Known rows, with every way that one mark hangs from another
B(E(X)): -.07 -.63  .13 -.08  .25  .31 -.05 -.06  .00 -.11 -.35 -.06 -.26 -.16  .29 -.54 -.19  .15 -.39  .16
Z(G(J X(E))):  .26 -.60  .12 -.10 -.11  .25 -.07 -.33  .17 -.02 -.11 -.09 -.19 -.14  .36 -.33 -.59  .16  .17  .75
X(E(H U(G(J(K))))):  .41 -.47 -.04 -.12  .16  .21  .19 -.05  .20 -.14 -.40  .06 -.05 -.23  .52 -.66 -.31  .06 -.26  .51
E(H(S(T)) U X):  .12 -.19  .02  .01  .44  .28  .22  .14  .43  .00 -.38  .19 -.23 -.17  .46 -.47  .04  .02 -.33  .10
G(J(E(H U) K(T))):  .31 -.44 -.27 -.01 -.16  .24 -.16 -.28  .24  .08  .01  .19  .05 -.04  .32 -.18 -.43 -.37 -.04  .43
Z(G(J(E(U) K) X)):  .40 -.51  .07 -.16 -.20  .23 -.09 -.32  .18  .03  .00 -.03 -.22  .02  .47 -.19 -.63 -.02  .23  .79
K(T): -.09 -.57 -.18  .17 -.15  .08 -.05 -.21  .23 -.01 -.15  .05 -.06  .13  .01 -.20 -.23 -.18 -.28  .02
H(S): -.25 -.54 -.16  .06  .06  .13 -.13 -.23  .27  .21 -.25  .16 -.15 -.06  .16 -.08 -.08 -.04 -.08  .07
E(H U(G) X):  .41 -.24  .20 -.21  .49  .35  .36  .16  .14  .05 -.33  .03 -.26 -.04  .58 -.83 -.15  .15 -.30  .25
J(E(H U X) K):  .43 -.46 -.06  .00  .08  .19  .18  .07  .02  .05 -.04  .14 -.11 -.12  .72 -.38 -.36 -.25 -.22  .36
J(K):  .11 -.58 -.17  .17 -.08  .09 -.07 -.12  .16  .11  .01  .12 -.03  .15  .12 -.19 -.23 -.12 -.20  .30
Z(G(J X(E(U)))):  .33 -.53  .14 -.16 -.07  .26 -.02 -.30  .22 -.10 -.20 -.08 -.22 -.10  .41 -.37 -.57  .18  .13  .82
E(H(S) U(G) X):  .29 -.21  .10 -.21  .49  .31  .34  .12  .28  .15 -.42  .08 -.24 -.08  .62 -.65 -.07  .09 -.19  .19
U(G(J(E K(T(S))))):  .24 -.57 -.15 -.23 -.14  .16 -.18 -.34  .10  .23 -.02  .06 -.07  .20  .31 -.11 -.44 -.26  .12  .28
X(E(U)):  .15 -.58  .01 -.08  .13  .15  .11 -.08  .14 -.28 -.50  .07 -.15 -.17  .41 -.53 -.26  .15 -.40  .50
T(S): -.18 -.69 -.15  .03  .10  .07 -.23 -.15  .16  .11 -.13 -.05 -.25  .01  .12 -.17 -.22 -.23 -.15 -.04
Z(G(J(E(H U X)))):  .26 -.51  .02 -.18  .02  .38 -.06 -.17  .13  .00 -.09  .02 -.18 -.19  .44 -.35 -.47  .07  .09  .62
Z(G):  .06 -.62  .02 -.03 -.03  .24 -.03 -.13  .15 -.03 -.14 -.04 -.22 -.04  .21 -.32 -.33  .18 -.03  .43
J(E(H U(G) X) K(T)):  .52 -.42 -.11 -.05 -.06  .13  .26  .02  .10  .04 -.08  .08 -.05  .06  .72 -.32 -.41 -.37 -.18  .27
B(D E(H U(G))):  .02 -.51  .08 -.23  .46  .28  .25  .08  .16 -.08 -.57 -.13 -.21 -.23  .39 -.74 -.27  .36 -.35  .04
G(J X):  .12 -.47  .12 -.02 -.03  .22 -.25 -.47  .14  .24  .05  .05 -.19  .03  .16 -.28 -.50 -.05  .11  .49

Rows
 .31 -.45  .14 -.24  .24  .28  .18  .01 -.07  .07 -.20  .08 -.27 -.18  .75 -.56 -.35 -.06 -.18  .23 => J(E(H U(G) X))
 .20 -.57 -.15 -.03 -.09  .26 -.24 -.30  .01  .20  .12  .19  .02 -.04  .33 -.09 -.45 -.21  .02  .52 => G(J(E(X) K))
 .20 -.50  .05  .02  .02  .19 -.10 -.41  .20  .17 -.11  .03 -.10 -.30  .39 -.38 -.52 -.06  .10  .52 => G(J X(E(H(S))))
 .27 -.45 -.06  .10 -.24  .11 -.20 -.46  .27  .22  .13  .05 -.03  .20  .14 -.10 -.54 -.26  .11  .52 => G(J(K(T)) X)
 .22 -.34  .09 -.12 -.03  .23 -.20 -.42  .25  .17 -.04  .15 -.26 -.15  .47 -.20 -.50 -.22  .15  .41 => G(J(E(H(S(T)) U)) X)
 .27 -.49  .21  .02  .12  .10  .17 -.15  .13 -.06 -.28 -.05 -.27 -.19  .52 -.63 -.43  .05 -.20  .41 => G(X(E(H U)))
 .17 -.58 -.36  .21 -.27  .03  .01 -.14  .18  .18  .04  .15  .05 -.13  .48 -.03 -.38 -.54 -.07  .04 => J(E(H(S)) K(T))
 .21 -.56  .11 -.04 -.04  .18 -.16 -.46  .11  .09 -.09  .02 -.12 -.15  .32 -.35 -.57  .01  .05  .63 => G(J X(E))
 .21 -.44 -.03 -.15  .13  .37 -.14 -.22  .06  .11 -.06  .18 -.11 -.21  .43 -.38 -.39 -.11 -.06  .44 => G(J(E(H U X)))
 .30 -.60 -.09  .12  .00  .15  .09  .01 -.09  .20  .13  .11 -.04 -.20  .62 -.29 -.40 -.29 -.14  .23 => J(E(H X) K)
 .17 -.67 -.27  .13 -.36  .01 -.07 -.21  .06  .06  .06  .13  .01  .08  .38  .02 -.44 -.44 -.13  .21 => J(E K(T))
 .41 -.46  .05 -.19 -.15  .16 -.06 -.38  .09  .31  .05  .02 -.13  .15  .44 -.27 -.57 -.22  .20  .36 => U(G(J(E(H) K(T)) X))
 .28 -.53  .23 -.17  .09  .13  .13 -.21  .02  .16 -.21 -.07 -.25  .00  .47 -.56 -.42  .10 -.02  .27 => U(G(X(E(H))))
 .26 -.36  .08 -.05  .05  .20 -.08 -.37  .36  .02 -.23  .10 -.16 -.22  .40 -.36 -.44 -.05  .02  .55 => G(J X(E(H(S(T)) U)))
-.23 -.72  .09 -.07  .40  .24  .13  .02 -.03 -.01 -.40 -.14 -.14 -.23  .28 -.47 -.30  .41 -.38  .07 => B(D E(X))
-.01 -.47  .09 -.23  .44  .23  .26  .01  .25  .02 -.60 -.14 -.25 -.24  .48 -.62 -.29  .31 -.23  .03 => B(D E(H(S) U(G(X))))
 .24 -.51  .16 -.32  .15  .24  .09 -.09 -.10  .01 -.24  .10 -.30  .00  .69 -.39 -.36  .00 -.18  .35 => J(E(U(G) X))
 .45 -.44 -.04  .00 -.19  .09 -.04 -.41  .31 -.04 -.13  .03 -.01  .08  .36 -.24 -.58 -.18 -.01  .74 => G(J(K(T)) X(E(U)))
 .01 -.63 -.12  .12  .15  .14  .10 -.07  .15 -.01 -.35  .07 -.04 -.47  .42 -.49 -.23  .01 -.25  .20 => X(E(H(S)))
 .31 -.53  .05 -.04 -.18  .23 -.11 -.32  .23  .10  .05 -.06 -.16  .06  .27 -.20 -.56  .05  .22  .72 => Z(G(J(K) X))
 .29 -.21  .09 -.19  .29  .21  .22 -.06  .38  .15 -.40  .06 -.32 -.03  .54 -.60 -.17 -.01 -.07  .17 => E(H(S) U(G(X)))
 .09 -.47  .12 -.26  .42  .29  .20 -.02  .18 -.02 -.51 -.15 -.22 -.22  .42 -.71 -.38  .34 -.24  .15 => B(D E(H U(G(J X))))
 .39 -.49 -.23  .06 -.06  .07  .15  .04  .16  .00 -.06  .04 -.07 -.02  .67 -.21 -.40 -.53 -.22  .17 => J(E(H U X) K(T(S)))
